Known rows, with every way that one mark hangs from another
(j_169 j_455): [ 0.14  0.53 -0.01  0.01 -0.84  0.04  0.47 -0.54  0.63 -0.21  0.38  1.72
  1.32  0.60  0.09  0.75 -0.30  0.95  0.28  1.11  0.58 -1.00]
(j_649 j_394 j_611): [ 0.14  0.09 -1.17  0.29  1.30  0.71  1.45 -0.53 -0.74 -0.34 -0.90 -0.10
 -1.42 -1.17  0.71  1.25 -0.11 -2.34 -0.02 -0.44 -0.09 -0.76]
(j_423 j_394): [-0.06 -0.34 -0.99  1.13 -1.07  2.07  0.54  1.79 -0.84  1.10 -0.81 -0.93
 -0.46  1.54 -1.17 -0.25  0.94  0.88 -0.56 -0.62  0.03  0.20]
(j_169 (j_455 j_394)): [ 1.25 -0.23 -0.75  0.14 -1.46 -1.79  1.67  0.37 -0.18 -0.93  1.57  0.78
  1.76 -0.14 -0.60  0.70  1.81  0.44 -0.26  1.60  0.45 -0.95]
(j_75 (j_394 j_423 j_455)): [ 0.40 -0.96 -0.82  3.37  1.06  2.22  2.71  2.43 -0.49  2.16 -2.09 -0.17
  0.24 -0.73 -2.27 -0.01 -3.12  0.14 -0.19 -0.41  0.53  1.74]
(j_976 (j_455 j_394)): [ 0.85 -0.06 -1.50  0.92 -1.15 -2.20  1.18  0.56  0.23  0.00  0.90  1.90
  0.03 -1.58 -0.25  0.21  1.88 -0.18  0.82 -0.30 -0.60 -0.85]
(j_976 j_455): [-0.16  0.71 -0.65  0.78 -0.28 -0.61 -0.01 -0.17  1.06  0.53 -0.43  2.42
 -0.18 -1.04  0.44  0.35 -0.13  0.05  1.26 -0.88 -0.41 -1.08]
(j_649 (j_394 j_36 j_423 j_455) j_611): [ 1.45  0.75 -3.49  2.47  2.76  3.45  3.91  0.85 -0.82  1.39 -2.77  0.53
 -2.79 -1.57 -1.15  1.29 -3.77 -3.60 -0.92  0.71  1.02 -0.58]
(j_75 j_394): [-0.13 -0.73 -0.19  2.63  0.61  0.00  0.73  1.23 -0.90  0.90 -0.44 -1.20
  0.04 -0.87 -0.45 -0.75 -0.44  1.08  0.55 -0.80 -0.52  0.75]
(j_649 (j_394 j_75)): [ 1.29  0.48 -0.87  2.51  1.73  0.89  0.19  0.89 -0.64  0.15 -1.73 -1.20
  0.33 -0.37  0.28 -1.16 -0.29 -1.25  0.50 -1.48 -1.20 -0.63]
(j_423 (j_394 j_75 j_455)): [ 0.37 -0.76 -0.97  3.05 -0.85  3.55  0.35  3.05 -1.06  1.21 -2.61 -0.54
  0.77  2.63 -2.54 -1.21 -1.23 -1.14  0.27 -1.22 -0.54  1.04]
(j_455 j_611): [ 0.29 -0.45 -0.18 -1.32 -1.11 -2.11 -1.84 -0.94 -0.20 -1.09  0.14  0.13
  1.36  0.18 -1.13  0.10  0.42  0.20  0.03 -0.18  0.56 -1.30]
(j_611 (j_649 (j_394 j_423))): [ 1.33 -0.29 -2.28  0.00  2.49  1.36  1.92  1.89  1.07  1.26 -1.71 -0.33
 -0.07 -2.12  0.15 -0.74  0.66  0.39  0.61 -0.22  0.69 -0.96]
(j_394 j_75 j_423): [ 2.29 -0.75 -1.72  1.11  2.18  1.99  1.19  1.62  0.83  0.57 -1.16 -1.01
  0.09 -0.39 -0.38 -0.93 -1.61  0.82 -1.53 -0.41 -0.39  1.54]
(j_423 (j_394 (j_455 j_169))): [-1.42  0.67 -1.12  1.84 -2.18  1.25  0.86  2.36 -1.21  1.33 -1.22  1.32
  0.96  2.07 -2.19  1.76  0.34 -0.83  1.12  0.71  1.53 -0.90]
(j_169 (j_455 j_611)): [ 0.43  0.20 -0.02 -1.35 -1.89 -2.29 -0.92 -1.42  0.15 -1.32  0.33  1.47
  2.70  0.76 -1.02  1.01  0.07  0.82  0.28  0.72  1.15 -2.29]
(j_649 (j_394 j_36 j_75) j_611): [ 2.30  0.65 -3.20  3.03  3.08  1.76  2.10  0.47 -0.96 -0.25 -2.06 -1.32
 -2.01 -1.70  0.36 -0.80 -1.67 -3.04 -0.26 -0.78 -0.94 -0.94]
(j_649 (j_394 j_455) j_611): [-0.34  0.03 -0.59  1.10  0.51  1.65  1.59 -0.06 -0.97  0.36 -2.10  0.70
 -1.05 -0.09 -0.81  1.33 -1.94 -4.16  1.00 -0.30 -0.02 -0.67]
(j_611 (j_649 j_394)): [ 0.26  0.12 -0.98  0.09  1.12  0.27  0.61  0.89  0.42  0.35 -1.31 -0.03
  0.55 -1.61  0.56 -1.29  1.71 -0.49  2.17 -0.88  0.39 -1.90]
(j_455 j_394): [ 1.33 -0.77 -0.86  0.04 -0.53 -1.63  0.95  0.78 -0.81 -0.70  1.20 -0.56
  0.05 -0.62 -0.67 -0.13  1.91 -0.36 -0.40  0.33 -0.02  0.35]
(j_75 (j_394 j_423)): [ 0.96 -0.84 -1.45  2.48  1.82  1.47  2.17  2.39 -0.31  1.79 -0.85 -1.19
 -0.31 -1.50 -0.73 -0.45 -1.41  2.02 -1.04 -0.25  0.14  1.57]
(j_611 (j_649 (j_394 j_36 j_75 j_423))): [ 3.20  0.41 -4.30  2.64  4.46  2.43  2.67  2.77  0.83  1.34 -2.85 -1.61
 -0.51 -2.89  0.09 -2.82 -0.50  0.00  0.31 -0.70  0.11 -1.07]
(j_455 (j_611 j_649)): [ 0.16 -1.19 -0.83 -2.51 -0.72 -2.37 -1.58 -0.35  0.90 -1.32 -0.43  0.28
  2.29 -0.86 -1.06 -1.53  1.79  0.55  1.62 -0.43  0.99 -1.89]
(j_976 (j_455 j_394 j_611)): [ 1.01 -0.22 -1.88 -0.36 -2.14 -4.22 -0.84 -0.44  0.01 -1.28  0.58  1.88
  1.24 -1.48 -1.21  0.42  2.44 -0.08  0.88 -0.67 -0.01 -2.13]
(j_423 (j_394 j_36)): [ 0.56  0.76 -2.78  2.81 -0.16  2.38  1.16  2.02 -1.24  1.24 -1.23 -1.33
 -1.59  0.82 -1.13 -0.98  0.24  0.81 -0.75 -0.14  0.13 -0.60]
(j_169 (j_455 (j_611 j_649))): [ 0.42 -0.76 -0.71 -2.64 -1.42 -2.39 -1.10 -0.89  1.38 -1.58 -0.06  1.71
  3.50 -0.18 -1.00 -0.65  1.45  1.52  1.85  0.70  1.51 -2.62]

Rows
[-0.99 -0.18 -0.57  2.06 -1.26 -2.80 -0.36  0.98 -1.60  0.10 -0.53  0.89
  3.08 -0.37 -2.65  1.33 -0.52 -0.51  2.02 -0.13  1.71 -1.70] -> (j_75 (j_394 (j_455 j_169 j_611)))
[ 0.05 -0.20 -2.68  1.12 -1.58  1.11 -0.48  1.83 -0.65  0.37 -2.74  0.14
  0.79  0.86 -3.49 -2.07  0.15 -0.62  1.47 -0.52  1.36 -2.34] -> (j_423 (j_394 j_36 (j_455 (j_611 j_649))))
[ 1.65 -0.12 -2.92  0.09  0.20 -2.07  2.64  1.86 -0.19 -0.03  1.58  0.22
  0.67 -1.68 -0.56  2.07  2.01  1.14 -0.99  2.06  1.67 -0.14] -> (j_455 j_169 (j_394 j_423))
[ 2.18  0.82 -3.13  2.65  3.16  1.12  1.28  1.66  0.29  0.41 -2.23 -1.25
  0.08 -2.27  0.45 -3.45  0.50 -1.11  1.78 -1.39 -0.58 -2.06] -> (j_611 (j_649 (j_394 j_36 j_75)))
[ 0.71  0.40 -0.48  3.08  1.20  2.00  0.49  1.23 -0.89  0.89 -2.90 -0.13
  0.87  0.38 -1.02 -0.70 -1.66 -3.12  1.57 -1.43 -0.93 -0.39] -> (j_649 (j_394 j_75 j_455))
[-0.89  1.14 -1.03  0.73  0.25 -0.59  0.83  1.52  0.13  0.83 -1.50  2.02
  1.92 -1.27 -0.44  0.77  1.16 -2.04  4.05  0.32  1.59 -3.01] -> (j_611 (j_649 (j_394 (j_455 j_169))))
[-0.18  0.54 -1.31  0.86  0.32  0.47  1.91  1.49  0.27  1.20 -0.72  1.94
  0.82 -0.17 -1.42  2.45 -1.61 -0.52  0.35  1.67  2.15 -0.21] -> (j_394 j_423 (j_455 j_169))
[ 2.76  0.27 -3.60  2.73  3.20  2.53  1.86  1.81  0.30  0.83 -1.66 -1.43
 -1.08 -1.30 -0.43 -1.81 -2.44  0.38 -2.02  0.26 -0.07  0.74] -> (j_394 j_36 j_75 j_423)
[-0.19 -0.05 -1.49  3.36  0.84  0.55  2.56  2.75 -0.56  2.08 -1.14  0.77
  1.03 -1.29 -1.84  1.68 -1.96  0.48  0.67  0.85  1.71  0.57] -> (j_75 (j_394 j_423 (j_455 j_169)))
[ 2.91 -0.26 -3.96  0.40  0.72 -2.00  1.07  0.82 -0.88 -0.77  0.46 -1.13
 -0.08 -1.93 -2.31 -0.19  0.69  0.44 -2.34  1.20  1.23 -1.11] -> (j_455 (j_394 j_36 j_423) j_611)
[ 0.07  0.28 -0.74  1.74  0.09 -0.07  0.23  1.41 -0.29  0.04 -1.08  1.16
  2.19  0.50 -1.02  0.62 -1.08 -2.00  1.92  0.18  0.66 -0.55] -> (j_394 j_75 (j_455 j_169))
[ 0.75 -0.93 -2.30 -2.33 -1.61 -5.67 -0.63  0.73 -0.10 -2.21  1.79  0.67
  3.42 -1.96 -1.34  0.02  4.70  0.54  2.06  1.08  2.01 -2.91] -> (j_455 j_169 j_394 (j_611 j_649))
[ 2.57 -0.79 -3.04  1.21  3.53  2.66  2.69  1.26  0.10  0.18 -2.08 -0.97
 -1.18 -1.57  0.27  0.20 -1.87 -1.56 -1.48 -0.70 -0.33  0.86] -> (j_649 (j_394 j_75 j_423) j_611)
[ 0.46  1.04 -3.06  5.00  1.92  1.14  3.66  3.05 -0.84  2.56 -1.42  0.36
 -0.22 -1.92 -1.85  0.96 -2.65  0.15  0.27  1.35  1.75 -0.31] -> (j_75 (j_394 j_36 j_423 (j_455 j_169)))
[ 2.10  1.96 -3.27  2.73  3.19  2.07  2.69  1.27 -0.45  1.60 -1.68 -0.97
 -2.30 -1.77 -0.12  0.12 -1.28 -0.23 -1.29  0.38  0.58 -1.18] -> (j_649 (j_394 j_36 j_423))
[ 1.72  0.20 -3.24  3.73  0.83  3.09  1.03  2.79 -1.18  1.07 -2.13 -2.03
 -0.87  1.06 -1.05 -2.28 -0.25  0.41 -0.97 -1.05 -0.94  0.08] -> (j_423 (j_394 j_36 j_75))
[-1.04  0.71 -0.37 -0.55 -1.94 -2.89 -1.43 -0.37 -0.74 -0.75 -0.07  2.24
  2.66  0.70 -2.03  2.19 -0.10 -1.44  1.83  0.93  2.09 -2.42] -> (j_394 (j_455 j_169 j_611))
[ 1.00  1.09 -2.59  1.71  2.19  0.69  1.46  1.00  0.06  0.65 -1.50 -0.74
 -0.68 -2.42  0.47 -2.12  1.00 -0.84  1.89 -0.48  0.34 -2.49] -> (j_611 (j_649 (j_394 j_36)))
[ 2.65 -0.97 -2.96 -0.14  2.29 -0.02 -0.15  1.38  1.00 -0.25 -2.57 -0.81
  2.14 -1.88 -0.86 -2.05  0.52  0.35  0.37 -1.53  0.40 -1.68] -> (j_455 (j_611 (j_649 (j_394 j_75 j_423))))
[ 1.47 -0.20 -1.34  1.15  2.08  0.76  0.38  1.52  0.62 -0.05 -1.91 -1.00
  1.13 -1.33  0.47 -2.73  1.24 -0.47  2.20 -1.77 -0.67 -1.22] -> (j_611 (j_649 (j_394 j_75)))
[ 1.38 -0.32 -2.51  0.16  2.37  1.90  2.81  0.48  0.00  0.59 -1.41 -0.39
 -1.99 -1.58  0.38  1.75 -1.45 -1.22 -1.27  0.19  0.42  0.16] -> (j_649 (j_394 j_423) j_611)
[ 3.37 -1.79 -2.97 -0.10  0.60 -1.79  0.28  1.14 -0.26 -1.18 -0.09 -1.42
  1.72 -0.82 -2.13 -0.78  0.97  0.52 -2.04 -0.11  0.12  0.47] -> (j_455 (j_394 j_75 j_423) j_611)
[ 1.68  0.21 -2.97  4.30  3.08  1.83  3.11  2.40 -0.75  2.24 -1.29 -1.90
 -1.60 -2.33 -1.01 -1.04 -1.97  1.75 -1.52 -0.07  0.28  0.71] -> (j_75 (j_394 j_36 j_423))
[-0.72  1.79 -2.70  3.62 -1.12  1.74  1.51  2.63 -1.59  1.77 -1.36  0.86
 -0.35  1.24 -2.02  1.09 -0.46 -0.99  0.83  1.12  1.55 -1.62] -> (j_423 (j_394 j_36 (j_455 j_169)))
[ 1.15  1.50 -4.23  1.21 -1.28 -5.60  0.37  0.13 -0.55 -0.83  1.34  2.55
  1.03 -2.63 -0.94  1.53  2.56 -0.17  1.21  1.08  1.28 -4.17] -> (j_976 (j_455 j_169 (j_394 j_36) j_611))
[-0.29  0.93 -1.97  3.64 -0.33 -2.33  0.32  1.16 -2.01  0.67 -0.84  0.50
  1.60 -1.11 -2.56  0.58 -1.13 -0.74  1.86  0.61  1.86 -2.55] -> (j_75 (j_394 j_36 (j_455 j_169 j_611)))
[-0.17  0.61 -1.95 -1.32 -0.11 -3.73 -0.97  0.30  0.08 -0.85 -0.21  0.97
  2.77 -1.70 -0.28  0.71  3.30 -0.08  2.91 -0.06  1.94 -4.52] -> (j_455 j_169 (j_611 (j_649 j_394)))
[ 1.15 -0.32 -2.58  3.65  1.24  0.87  1.39  1.56 -1.17  1.48 -2.43 -0.55
  0.16 -1.28 -3.40 -0.64 -3.26 -0.08 -0.50 -0.02  1.42 -0.31] -> (j_75 (j_394 j_36 j_423 (j_455 j_611)))
[ 1.48 -0.68 -1.79  1.44  2.18  1.19  1.29  0.38 -0.75 -0.72 -1.64 -0.91
 -0.79 -0.71  0.61 -0.28 -0.99 -2.61  0.05 -1.14 -0.97 -0.11] -> (j_649 (j_394 j_75) j_611)
[ 3.19 -0.15 -3.27  1.44 -0.29 -2.62  0.61  0.24 -0.98 -1.98  0.46 -0.33
  2.45 -0.59 -1.86 -1.44  1.03  0.03 -0.47  0.85  0.22 -2.35] -> (j_169 (j_455 (j_394 j_36 j_75) j_611))
[ 1.69  0.73 -2.44  3.44  2.47  2.08  1.41  1.93  0.14  0.88 -3.43 -0.51
  0.44 -1.45 -0.95 -3.18 -1.26 -2.90  2.69 -1.25 -0.32 -1.81] -> (j_611 (j_649 (j_394 j_36 j_75 j_455)))
[ 1.03  0.21 -2.25  5.05  2.29  2.73  3.31  2.53 -0.94  2.77 -2.40 -0.70
 -1.13 -1.49 -2.30 -0.81 -3.96 -0.26 -0.60  0.11  0.65  0.92] -> (j_75 (j_394 j_36 j_423 j_455))
[ 0.00 -0.42 -1.88  1.94 -2.09 -0.22 -1.20  2.14 -1.47 -0.08 -1.82  0.57
  3.18  2.48 -3.29  0.38  0.24 -0.74  1.09 -0.48  1.19 -1.71] -> (j_423 (j_394 j_75 (j_455 j_169 j_611)))
[ 3.25 -1.21 -3.94  0.30  0.56 -2.84 -0.20  1.24 -0.06 -1.94 -0.17 -1.57
  1.94 -2.17 -1.81 -3.98  2.53 -0.41  0.81 -0.68  0.06 -1.95] -> (j_455 (j_394 j_36 j_75) (j_611 j_649))
[ 1.97 -1.65 -2.92 -1.34 -0.50 -4.83 -0.76  1.48  0.07 -2.30  0.98 -0.02
  4.17 -1.83 -1.50 -1.41  4.30  0.15  1.97  0.32  1.14 -2.43] -> (j_455 j_169 (j_394 j_75) (j_611 j_649))
[ 3.50  0.42 -5.26  2.84  2.27 -0.78  3.23  3.00 -0.46 -0.07  0.55 -1.02
  0.06 -2.31 -0.96 -0.14  0.79  0.37 -1.30  1.65  0.84 -0.41] -> (j_455 j_169 (j_394 j_36 j_75 j_423))
